What can hang from each mark:
kunekif: bebu gorop ruge vemo
ruge: bebu gorop vemo
gorop: figar kunekif
vemo: ruge
bebu: figar ruge
figar: gorop kunekif ruge vemo

Known rows, with every way that one mark hangs from another:
figar[kunekif ruge vemo]: [ 2.25  0.84  0.63 -4.12  1.07  1.10 -0.02  2.03 -0.12 -1.72 -0.63  3.48
  0.52 -0.35  1.03  1.61 -2.22 -0.83  3.63  1.24  4.36 -1.88 -0.69 -0.09
  3.58  1.31]
kunekif[gorop[figar[vemo]] ruge[bebu]]: [-0.60  0.53  0.72  2.14  0.04 -0.69  1.88  0.32 -0.90 -0.96 -0.07  2.90
  1.92  3.64  1.21 -0.37 -0.83 -0.02  0.83  0.41  7.94 -2.77  1.64  0.47
  0.72  1.54]
vemo[ruge[bebu[figar[gorop]]]]: [-2.27  1.33 -0.14 -0.90  0.42 -0.48  1.21  2.17 -1.72  1.03  0.19 -0.54
  0.98  1.31 -0.35 -0.37 -1.65 -0.31  2.78 -0.79  1.26 -1.34 -0.03 -0.49
  2.45  4.08]
ruge[gorop[figar] vemo]: [-1.43 -0.46 -0.46  0.47  1.90 -0.37 -0.26  0.62 -1.74 -0.64  0.60 -0.23
  2.35  1.64 -0.49 -1.37  0.27  0.51 -0.64 -1.05  4.78 -2.38  0.50  1.00
  1.64 -0.34]
ruge[gorop[figar]]: [-1.93 -0.31 -0.30  1.19  1.65 -0.72  0.57  1.03 -1.18 -0.30  0.36 -0.34
  1.61  1.34 -0.49 -1.34  0.47  0.33  0.50 -0.33  2.56 -1.21  0.35  1.37
  0.59  0.47]
kunekif[ruge]: [-0.63 -0.57  0.06  1.73 -0.41 -0.02  0.22  0.52  0.35 -0.72 -0.10  1.37
  0.37  0.58  0.19  0.12  0.81  0.32 -1.70 -0.18  2.26 -0.57  0.62 -0.77
 -0.48 -0.01]
kunekif[gorop vemo]: [-0.32  0.38  0.85  1.16 -0.26 -0.29  0.43 -0.73 -0.12 -1.21 -0.55  1.86
 -0.87  0.42  0.99 -1.32 -0.04  0.21 -2.02 -0.58  3.47 -1.87  0.90 -0.98
  0.90 -0.50]
ruge[bebu gorop]: [-0.47  1.13 -0.72  0.47  0.03  0.19 -1.43 -0.58 -0.95  0.33  0.37  0.77
  1.32  0.65  1.52 -1.70 -0.85 -0.36  0.61  0.41  3.95 -0.68  1.16  1.34
  1.84  1.20]
figar[gorop vemo]: [ 0.27  1.01  0.28 -4.88  0.30  1.00  0.87  0.61  0.04 -1.56 -0.12  2.02
  0.86 -0.08  1.68  1.21 -2.21 -0.78  3.16  0.82  1.97 -1.49 -0.06 -0.27
  2.52  1.20]
ruge[bebu gorop[figar kunekif] vemo]: [-0.40 -0.02 -0.31  2.38  3.21  0.09 -0.06  0.56 -2.81 -0.36  0.98 -1.21
  3.24  1.56  1.72 -1.52 -1.31  0.39  0.86 -0.95  7.58 -2.88  0.24  2.04
  3.09  1.03]
bebu[figar ruge[vemo]]: [-1.93 -1.29  0.54  0.23  0.81  0.48 -0.94  1.71 -0.83  1.33  0.04 -1.03
  0.70  3.27 -1.59 -0.72  0.01  1.06  0.76 -2.54 -0.21 -2.74 -0.58 -0.80
  0.74  2.57]
bebu[figar[gorop ruge[vemo]]]: [-1.26 -0.45  0.36 -3.80  1.41  0.06  0.62  2.57 -0.88 -1.49 -0.02  1.48
  0.41  0.78  0.53  0.48 -1.41 -0.45  2.26 -0.36  2.79 -3.13 -1.38 -0.79
  3.96  1.80]
ruge[bebu[figar] gorop[kunekif]]: [-1.25  0.08  0.07  1.74  1.34  0.04 -0.19  1.06 -1.81  0.48  0.08 -0.80
  1.34  2.08  2.00 -1.85 -1.83  0.02  1.92 -0.67  3.07 -1.52  0.21  1.20
  3.14  3.02]
kunekif[bebu[figar[ruge]] gorop]: [-1.64 -0.75  0.88  1.79 -0.74 -1.58  1.82  2.17 -0.07 -2.46 -0.88  2.73
 -2.28  2.62 -0.61 -1.60  0.27  0.26  1.75 -0.51  3.13 -2.35  0.16 -0.22
  0.82  0.99]
ruge[bebu[figar] vemo]: [ 0.22  0.14 -0.07  0.35 -0.14 -0.15 -0.38 -0.29 -1.73  1.10  0.02 -0.52
  0.87  2.84  0.54 -0.70 -1.41  0.19  0.35 -0.26  2.88 -1.76  0.12 -0.23
  2.12  1.84]
bebu[figar[gorop vemo] ruge]: [-1.93 -0.04  1.02 -3.90  0.92  1.13  0.70  2.58  0.03  0.13 -0.32  0.97
  0.92  2.91 -0.11  0.52 -2.09  0.10  4.95 -0.95 -0.65 -2.96 -0.86 -0.69
  2.22  4.58]
vemo[ruge]: [-1.34  0.49 -0.24  0.27  0.07 -0.55  0.19  1.32 -0.95  0.66  0.37 -1.04
  0.38 -0.83 -1.69 -0.12  0.27  0.12 -0.27 -1.66  0.22 -0.02  0.69 -0.50
 -0.06  0.88]
figar[gorop kunekif vemo[ruge[bebu]]]: [ 0.99  3.08  0.00 -4.38  1.00  1.40  0.30  2.07 -1.60 -0.66  0.00  2.37
  2.01 -0.20  1.05  1.02 -3.20 -0.99  4.26  0.38  5.66 -2.03  0.29 -0.24
  4.50  3.65]
figar[gorop vemo[ruge]]: [-0.96  1.50  0.12 -4.60  0.37  0.49  0.86  1.91 -0.93 -0.88  0.28  1.04
  1.24 -0.92  0.13  1.18 -1.94 -0.68  2.71 -0.68  2.14 -1.48  0.61 -0.71
  2.63  1.99]
gorop[kunekif[ruge]]: [-0.48 -1.04  0.49  2.65  1.12  0.42  0.59  1.28 -0.11 -1.17  0.06  0.50
  0.56 -0.05  1.18  0.35  0.12  0.47 -0.95 -1.02  2.90 -1.03  0.12 -0.30
  0.24  0.40]
vemo[ruge[bebu[figar[kunekif]] gorop]]: [-1.52  1.52 -0.39  0.36  0.61  0.03 -0.83  2.58 -2.48  1.14 -0.21  0.35
  1.58  1.84 -0.93 -1.72 -1.17 -0.03  1.58 -1.27  4.05 -1.61  0.92  0.20
  3.73  4.11]

Rows:
[-2.47 -0.45  0.62 -2.22  0.33  0.70 -0.97  2.06 -0.54  0.74 -0.27  0.71
  1.34  3.62 -0.36 -1.09 -1.35  0.38  3.13 -1.75  0.66 -2.83  0.59  0.19
  2.08  4.13]	bebu[figar[vemo] ruge[gorop]]
[-2.61 -0.94  0.82  4.79  1.31 -0.96  1.91  1.87 -0.20 -1.28 -0.04  0.66
 -0.43  3.66 -2.38 -1.94  1.85  1.47  1.75 -2.04  2.99 -2.84  0.06  0.82
 -2.07  1.31]	kunekif[bebu[ruge] gorop[figar]]
[-3.24 -0.79  0.02  1.81  2.41  0.00 -0.18  2.10 -0.65  0.64  0.58 -0.64
  2.12  2.44 -1.61 -1.61  1.00  0.87  1.73 -1.74  1.35 -2.21 -0.16  1.54
 -0.28  2.36]	bebu[ruge[gorop[figar]]]
[-1.91 -1.14  0.54  3.14  0.78 -0.78  1.14  0.93 -0.96 -1.68  0.19  1.78
  1.51  2.76 -0.84 -1.01  1.43  0.75 -2.57 -1.77  6.84 -3.21  1.08 -0.43
 -0.02 -0.71]	kunekif[gorop[figar] ruge[vemo]]
[-0.59 -0.49  0.53  0.36  0.37 -0.01  1.31  1.68 -1.38 -2.29 -0.60  0.91
 -0.04  2.80  1.49 -1.24 -2.05  0.64  3.06 -0.60  4.06 -2.48  0.84  0.46
  3.22  1.89]	ruge[gorop[kunekif[bebu[figar[vemo]]]]]
[-1.47  1.21 -0.33 -2.72 -0.34  0.09 -0.76  1.32 -1.46 -0.42  0.36  0.75
  1.68 -0.01 -0.19 -0.62 -1.24 -0.32  1.02 -1.40  3.35 -1.40  2.07  0.05
  2.45  1.45]	figar[vemo[ruge[gorop]]]
[-0.47  0.16  0.79  1.90 -0.15  0.57 -0.10  1.36  0.27 -2.02 -0.72  4.02
 -0.01  1.31 -0.21 -0.77  0.86  0.14 -1.55 -0.76  5.42 -1.70  0.83 -0.87
  0.97  0.24]	figar[kunekif[gorop ruge]]
[ 0.00 -0.05  1.22 -2.10  1.03  1.53 -0.12  2.73 -0.40  0.73 -0.91  1.22
  0.71  3.45 -0.99  0.45 -1.66  0.49  4.15 -1.13  0.41 -2.53 -0.80 -0.63
  2.27  4.43]	bebu[figar[kunekif vemo] ruge]
[ 1.82  1.25  0.17 -2.96 -0.04  0.26 -0.13  0.26 -0.54 -0.45  0.07  2.27
  0.87  0.29  2.53  0.96 -2.79 -1.12  3.81  1.72  4.80 -1.61  0.10  0.73
  2.77  1.77]	figar[ruge[bebu] vemo]
[-0.11  0.15 -0.27 -0.14  2.60  0.47 -0.47  1.57 -1.94 -1.09  0.13  0.96
  2.47  1.66 -0.61 -1.04  0.02  0.46  0.15 -0.81  6.31 -2.85  0.00  0.81
  3.11  0.21]	ruge[gorop[figar[kunekif]] vemo]
[-1.28 -0.58 -0.56  3.11 -0.92 -0.35  0.15  0.82  0.04 -2.77 -0.20  2.85
  0.03  1.32  0.07 -1.86  1.29  0.97 -1.37 -0.19  5.87 -1.47  1.89 -0.09
  0.43 -0.31]	kunekif[bebu ruge[gorop]]
[-0.23  0.79 -0.71 -1.40  0.72  0.29 -2.24  0.31 -1.51 -0.85  0.72  1.91
  1.80  0.18  1.94 -1.23 -1.37 -0.62  0.75  0.21  7.63 -2.54  0.68  1.14
  3.91  0.73]	figar[ruge[bebu gorop vemo]]
[-1.58  1.28  0.45  3.58  1.23 -1.58  2.02  0.57 -2.32  0.41  0.15  0.13
  1.09  1.34 -0.81 -1.62 -0.17  0.46 -0.84 -1.40  6.46 -2.65  1.38 -0.09
  0.69  1.82]	kunekif[gorop[figar] vemo[ruge[bebu]]]
[-1.69 -0.52  1.31  0.52  1.03  1.10 -1.22  2.50 -0.88  0.07 -0.58  1.54
  0.35  4.03 -1.75 -1.54  0.16  0.85  1.05 -3.24  2.85 -3.95 -0.50 -0.88
  2.13  2.91]	bebu[figar[kunekif[gorop]] ruge[vemo]]
[-0.96  0.23 -0.21  3.94  1.39 -0.66  1.04  0.05 -1.57 -0.55  0.05  1.75
  2.25  2.06  1.58 -1.64 -0.23  0.76 -1.72  0.76  8.86 -2.97  1.43  0.26
  1.66  1.41]	kunekif[ruge[bebu gorop[figar]] vemo]
[-2.50 -0.41 -0.22  4.32  2.64 -1.37  2.29  3.08 -2.38 -1.65  0.61 -1.44
  1.09  0.60 -1.47 -1.64  0.54  1.23  1.21 -2.45  4.92 -2.07  0.74  1.34
  0.88  1.10]	vemo[ruge[gorop[figar kunekif[bebu]]]]
[ 1.39  0.32  0.62  1.27  2.62 -0.03  1.97  0.95 -1.10 -0.64 -0.70  0.87
  0.67  0.74 -0.28  0.20 -0.39  0.80 -0.09  0.59  4.16 -2.17 -0.91 -0.40
  1.46  0.83]	gorop[figar[kunekif[vemo]]]
[ 0.17  1.13 -0.49  1.59  0.29  1.07 -1.51  0.96 -0.79 -0.92 -0.21  3.32
  1.94  1.28  1.46 -1.29 -0.39 -0.09 -0.15  0.64  7.68 -1.64  1.26  0.42
  2.91  1.74]	figar[kunekif[ruge[bebu gorop]]]
[ 1.33  1.28  0.53 -2.37  1.79  1.34  0.79  1.00 -0.18 -2.01 -0.79  2.76
  0.11 -0.97  1.47  0.64 -1.42 -0.09  0.77  0.95  4.02 -2.07 -0.93 -1.24
  3.67  1.20]	figar[gorop kunekif[vemo]]
[-0.32  0.18  0.05 -4.22  1.55  0.61 -0.21  1.73 -0.41 -2.26  0.40  2.09
  0.89 -1.19  0.94  0.79 -1.14 -0.72  1.53  0.14  4.20 -2.78 -1.11 -0.30
  3.53  0.20]	figar[gorop ruge[vemo]]
[-2.15 -1.08  0.78  3.20  4.28  0.39  0.75  2.18 -1.40 -0.17  0.35 -1.07
  1.97  1.42  0.36 -1.50 -0.25  1.45  1.09 -2.22  4.17 -3.72 -0.60  0.95
  1.57  2.58]	bebu[ruge[gorop[figar kunekif[vemo]]]]
[-0.30  0.54  0.00 -4.07  0.23  0.30 -0.85  1.34 -0.36 -1.74  0.03  2.94
  1.03 -0.18  1.55 -0.05 -1.84 -0.93  2.65  0.53  4.67 -1.99  0.80  0.91
  3.48  0.89]	figar[ruge[gorop] vemo]
[ 2.48  0.43  0.52  0.52  1.05  0.11  1.32  1.53 -0.22 -3.30 -1.16  3.82
 -1.64 -0.61  0.75 -0.01 -0.69  0.55  1.03  1.39  6.48 -2.60 -0.75 -0.88
  2.71  0.21]	figar[kunekif[bebu vemo] ruge]
[-0.52  0.28 -0.12  0.76  2.54  0.12  0.29  1.86 -1.32 -0.78 -0.14  0.98
  1.76  1.36 -0.62 -1.01  0.08  0.27  1.16 -0.03  3.95 -1.64 -0.23  1.22
  2.08  1.07]	ruge[gorop[figar[kunekif]]]
[-0.46 -0.87  0.05  1.86  0.38  0.54 -0.73  0.74 -0.31 -1.08  0.16  0.32
  0.00  1.92 -1.42 -1.01  0.83  1.50  0.73 -1.85  3.09 -2.68  0.07 -0.30
 -0.25  0.54]	kunekif[bebu[ruge[vemo]]]
[-1.86 -1.33  0.67  3.85 -1.57 -1.00  1.12  1.06 -0.69 -2.66 -0.77  2.79
 -0.99  4.26 -0.82 -1.99  1.24  1.27 -2.03 -1.81  6.33 -3.25  1.61 -1.64
  0.63 -0.11]	kunekif[bebu[figar] gorop ruge[vemo]]
[-0.58 -1.11  0.67  1.43  3.81 -0.78  2.23  2.78 -0.98 -1.03  0.43 -0.75
  0.88 -0.29  0.37  0.78 -0.55  0.11  2.53 -0.39  2.75 -1.88 -1.71  1.39
  1.15  0.92]	gorop[figar[ruge] kunekif]
[-2.17 -0.81  1.45  0.14  3.15  1.13  1.44  2.82 -0.69 -0.31 -0.37 -0.48
  0.23  1.44  1.04 -0.14 -1.69  0.95  2.61 -1.97  0.59 -3.68 -1.82 -1.10
  2.73  4.32]	bebu[figar[gorop[kunekif[vemo]]] ruge]
